Each row comes from the steps of one path. Every step used is in the known rows, and no mark comes twice. Write the path behind each row, first mark first.
(in the rows, 128 means zero)
Known rows:
sasiti, pegi, zava: [155  50  99 148 161  98  78 104  62 116 147 130 161 117 140 132 129 139
 128 127 150 112 154 110 110 131 121 111 104 132 120]
moti, kivageg, felot, pegi: [ 80 134 154  91 108 128  86 178 111  80 131 189 132 122  64 121 176  92
 120 126 137 111 152 133 127  95 172 136 122  87 111]
mived, pegi: [ 97  76 101 146 173 113 127 132  96  66 132 114 148 132 118 100 133 136
 146 148 109 113 137 133 134 128 144 143 113 105 104]
devi, gige, sasiti, pegi, valu: [123  45 168 167 189  74  42 101 100 168 104 110 173 112 152 154 135 151
 138 198 168  98 188 115 105  87 111 103 109 147 120]
moti, gige, sasiti: [ 85  81 158 140 128 107  91 117  97 130 159 162 158 117 139  97 131 122
 121 178 110 121 180 130 102 119 133 129 122 100 117]
moti, kivageg, felot: [ 89 129 137  82 129 139  63 177 127 109 128 175 137 128 103 112 163 107
 142 128 141  91 150 131 116 111 206 126 128  78 111]
moti, kivageg: [120 106 120 112 135 124  65 153 105 110 135 158 147 123 105  94 144  86
 146 149 150  96 138 121 113 110 197 118 131  97 108]
felot, pegi, mived: [101  85 130 123 123 127  95 163  88  75 136 155 140 128  48 165 151  97
 124 153 121 129 154 135 122 126  64 112 132 122 128]
mived, pegi, zava: [126  69  80 158 154 112 112 134  67  81 140 108 151 125 161 126 130 161
 132 125 102 107 130 129 126 147 109 134 105 101 107]
felot, kivageg: [101 117 104 100 161 120  56 158  66  91 134 140 138 148 121 112 167  89
 164 154 141 123 127 131 101 134 188 137 104 134 123]
pegi, zava, gige, moti, kivageg, felot: [117 184  90  80  74 168 109 143  92 160 114 200 132 163 165 150 138 138
 152 114 107  45 127 120  95  99 178 118 134  39 117]
felot, pegi: [108 102 137 129 140  91  74 138  74  57 143 147 148 128  71 120 150  88
 136 145 134 124 152 134 129 112  95 135 102 132 110]
zava, pegi, moti, gige, sasiti: [ 90  98 147 151 157 159  97  97 124 164 163 140 149 130  84  77 115 129
 125 144 127 107 201 135  96 167 134 131 104 134  98]
zava, gige: [122 144 127 112 140 107  78 120  74 106 127 151 151 149 169 127 132 118
 176 157 135  91 143 125 114 115 130 125 108  98 108]
mived, pegi, moti, kivageg: [115  86  78 142 160 165 134 146 132 132 100 126 138 127  49  79 141 121
 151 124 138  79 147 118 125 129 209 146 144  95  94]
valu, pegi, mived: [105  56 101 122 147 119 116 193 105 131 123 149 141 142  80 137 180 115
 126 144 101 137 137 133 123 120 115 118 150  72 126]
mived, pegi, zava, gige, moti, kivageg: [126 135  50 132 103 165 177 111  83 140 118 164 139 155 182 116 109 146
 153 139  87  57  98 110 108  94 184 131 145  51 104]
valu, pegi, zava, gige, sasiti: [126 101  97 155 110  84 133 126  65 166 126 162 173 135 223 127 174 159
 125 146  83 124 133 120 114  99 104 118 117  34 115]
sasiti, pegi, valu: [148  43 124 154 193 109  53 113  90 130 119 104 165 131 121 134 127 118
 149 148 154 118 176 115 112 108 139  93 118 170 112]
pegi, zava, gige, moti, kivageg: [144 155  73 106  83 154 106 117  73 160 123 181 144 160 176 133 120 117
 160 134 114  49 113 110  93  98 164 115 137  64 112]
moti, pegi: [110 107 147 135 133 140  76 154  83  97 136 133 148 117 115 117 142 128
 157 142 113 117 161 133 147 129 160 137  91 125 118]
kivageg, felot, pegi, sasiti: [ 71 110 160 108 140 110  97 184 128  89 147 149 157 118  59 180 174 127
 110 141 128 132 171 141 127  89 132 134  65 134 124]
pegi, moti, kivageg: [137 111 105 113 142 162  63 154 120 149 105 144 142 130  41  93 150  89
 159 120 163  71 160 119 110 127 192 126 139 107 104]
zava, gige, sasiti: [105 136 132 135 123 101 102  98  91 130 123 156 173 132 195 126 137 133
 163 177 115 100 154 125 112  99 129 104 111  75 114]
kivageg, moti: [ 93  93 115 114 139  63 113 123 117 104 103 131 145 131  80  96 134 112
 145 111 137 100 126 140 124 135 144 108 111 137 107]
zava, pegi: [112 115 130 128 172 123  58 121 100  76 176 127 149 141 126  93 125 110
 147 142 141 119 147 137 114 150 137 116  84 142  95]
mived, pegi, moti: [111  78  82 151 180 145 125 133 114 110  96 101 144 136  56  98 139 146
 158 122 122  90 159 131 132 153 142 151 119 115  97]
valu, pegi, zava, gige: [143 110  94 134 128  95 105 151  48 144 126 159 154 152 193 130 166 144
 143 123 103 111 123 120 118 118 113 139 112  53 108]
gige, moti, kivageg: [117 119  88 105 119 152  95 139 118 122 129 162 143 150  85  95 135  83
 157 148 123  69 123 122 106  96 203 119 138  92 113]
gige, moti, pegi, zava: [133 110  89 141  99 159  98 138  65 130 132 136 146 138 128 143 125 147
 149 120  81  86 144 132 130 131 128 130  93 114 125]
moti, gige, sasiti, pegi, zava: [123  34 134 166 131 103 112  80  74 162 166 159 165 100 161 121 114 145
  92 157 126 128 183 109  92 126 127 117 122 116 126]
zava, pegi, moti, gige: [111 110 144 124 171 174  81 121 109 140 167 136 128 147  56  78 106 113
 136 120 150  98 191 135 100 187 143 151 100 151  92]

Which path is each row?
[142 145 129 137  98 148  87 137  43 134 128 150 151 126 198 160 124 161
 157 129 105  98 149 122 132 133 123 132  88  93 117] : moti, pegi, zava, gige
[108  97 136 136 186 132  79 145 133 104 194 112 167 128 116 133 126 124
 128 156 143 125 151 133 109 123 168 111  50 171 107] : zava, pegi, sasiti
[125  78  93 134 166 119 104 167 108 149  95 125 145 147  46  91 188 116
 149 106 128 110 156 131 126 137 144 152 123  94 102] : valu, pegi, moti
[132  33 130 178 176 103  79  94 104 160 121 107 187 115 144 135 136 134
 138 170 129 131 187 116 109  82 131  71 119 153 119] : gige, sasiti, pegi, valu
[100  87 122 125 140 162 122 120 162 192  89 166 157 106  57 107 166 133
 125 124 152  90 191 113 108  99 221 104 145  85 118] : gige, sasiti, pegi, moti, kivageg, felot
[132 101 134 147 188 137  25 135  98 102 160  96 158 150 135 120 116 122
 154 137 133 119 167 138 107 139 116  93  84 178  92] : zava, pegi, valu
[ 74 144 120  83  94 152 111 161 124  95 122 192 128 147  40 120 163  86
 128 127 111  83 137 135 121  85 177 136 130  79 113] : gige, moti, kivageg, felot, pegi
[105  63 162 150 174  63  71  89 106 140 126 140 166 104 145 124 143 141
 130 195 172  99 168 114 113  96 137 129 103 110 124] : devi, gige, sasiti, pegi
[142 149  73 117 105 131  94 105  56 137 123 151 149 169 184 152 112 142
 170 134 100  60 125 122 100 120 100 118 110  89 114] : pegi, zava, gige, moti
[ 84 102 137 127 120 103 141 136 119 117 102 133 140 113  81 102 134 127
 143 105 112 109 137 142 150 138 168 121  96 141 114] : kivageg, moti, pegi
[ 78 127 155 101 127 105  76 164  93  59 132 162 137 133  71 140 171 117
 129 124 127 120 163 146 133 119 105 140  97 110 113] : kivageg, felot, pegi
[ 94  59 105 156 185 121 146 155 133  99 150 102 167 116 110 140 137 152
 129 165 114 126 142 128 126 102 172 141  83 130 112] : mived, pegi, sasiti
[122 106 123 134 143 126  77 141  89  97 110 132 144 133  16 116 158  93
 150 121 147 102 174 134 126 137  95 142 108 142 104] : felot, pegi, moti
[ 77 155 138  65 121 132  62 171 132 139 103 183 117 153  83 130 157 118
 150 152 151  32 140 133 106  95 193 156 122  66 117] : devi, gige, moti, kivageg, felot
[131 146 124 139 116 181 103 130  83 167  91 129 151 166 161 162 114 142
 190 149  83  77 156 128 126  89 135 113 104 132 114] : zava, gige, moti, pegi, valu
[112 107  87 175 122 111 160  95  72 125 122 138 171 125 241 135 121 190
 137 160  77 106 138 121 117 117 106 114 113  59 107] : mived, pegi, zava, gige, sasiti
[ 77 113  93  91 143  84 109 145 101 109 105 137 129 143  92  95 163  94
 154 121 143 117 101 137 108 141 202 122 112 147 120] : felot, kivageg, moti
[114 171 134  91  76 136  93 159  67 117 128 206 134 129 153 161 161 125
 122 117 131  87 143 120 112 100 137 130 121  62 112] : moti, kivageg, felot, pegi, zava, gige
[116  94 135 119 152 149  77 137  98 151 127 141 131 139  47  97 131 111
 146 124 147  86 194 129 102 165 133 159 127 130 107] : pegi, moti, gige
[111  49 124 160 161  90 109  79 110 126 132 136 180 106 141 105 139 128
 129 172 135 130 168 115 112  93 150  98 114 121 122] : gige, sasiti, pegi
[102 177 106  95  78 130 118 128  63 108 115 183 134 167 144 177 144 149
 140 112  88  71 140 136 111 111  72 133 102  76 117] : kivageg, felot, pegi, zava, gige, moti
[ 84 113  99 113 153 182 147 172 152 132  87 142 128 130  47 100 159 143
 144 106 131  76 160 129 129 134 214 150 141  73  97] : mived, pegi, moti, kivageg, felot
[114  92 120 101 159 165 103 139 146 171  93 163 136 121  29 110 159 117
 139 104 178  81 182 112 111 117 229 125 140 103 113] : sasiti, pegi, moti, kivageg, felot
[ 89  21 155 162 152  79 150  79 129 197 109 130 165 111 110 101 109 134
 102 137 127 129 182 121  99 106 148  82 138 171 114] : kivageg, moti, gige, sasiti, pegi, valu
[ 75  87 149 105 131  82 135 127 112 126 128 154 130 129  73  84 116 108
 124 118 131 103 144 138 112 152 158 132 126 138 107] : kivageg, moti, gige
[128  53 137 132 177 148 111 102 104 170 129 145 138 129  36  96 122 113
 133 129 166 101 199 110 101 147 165 151 131 142 112] : sasiti, pegi, moti, gige
[105 142 124 130 114 175 154 139 118 167 124 145 160 145 130 174 118 148
 166 165  90  85 145 124 127  72 183 134  68 122 128] : zava, gige, moti, pegi, sasiti
[ 86 142 106  76 111 158  95 160 136 125 116 179 131 154  80 111 149 106
 150 125 114  65 134 133 108  96 212 123 134  70 115] : gige, moti, kivageg, felot
[115 137 121 132  85 106 150 121  72 154  96 148 143 124 168 145 125 164
 144  97 106  87 128 129 138 142 135 115  95 108 116] : kivageg, moti, pegi, zava, gige
[128  87 143 150 154 104  33 155  70  89 124 115 158 135  83 148 149  99
 143 145 130 128 173 135 123 103  75 108 104 168 107] : felot, pegi, valu
[ 69 119 120 105 122 123 137 161  97 124 103 139 124 126  91 103 163 111
 150 116 121 129 112 137 134 136 229 134  93 152 126] : felot, kivageg, moti, pegi
[131  98 113 155 157 130 136  61 108 188  90 143 172 130 126 121 131 146
 161 155 147  92 184 107 105 105 147 104 126 103 114] : zava, gige, sasiti, pegi, moti
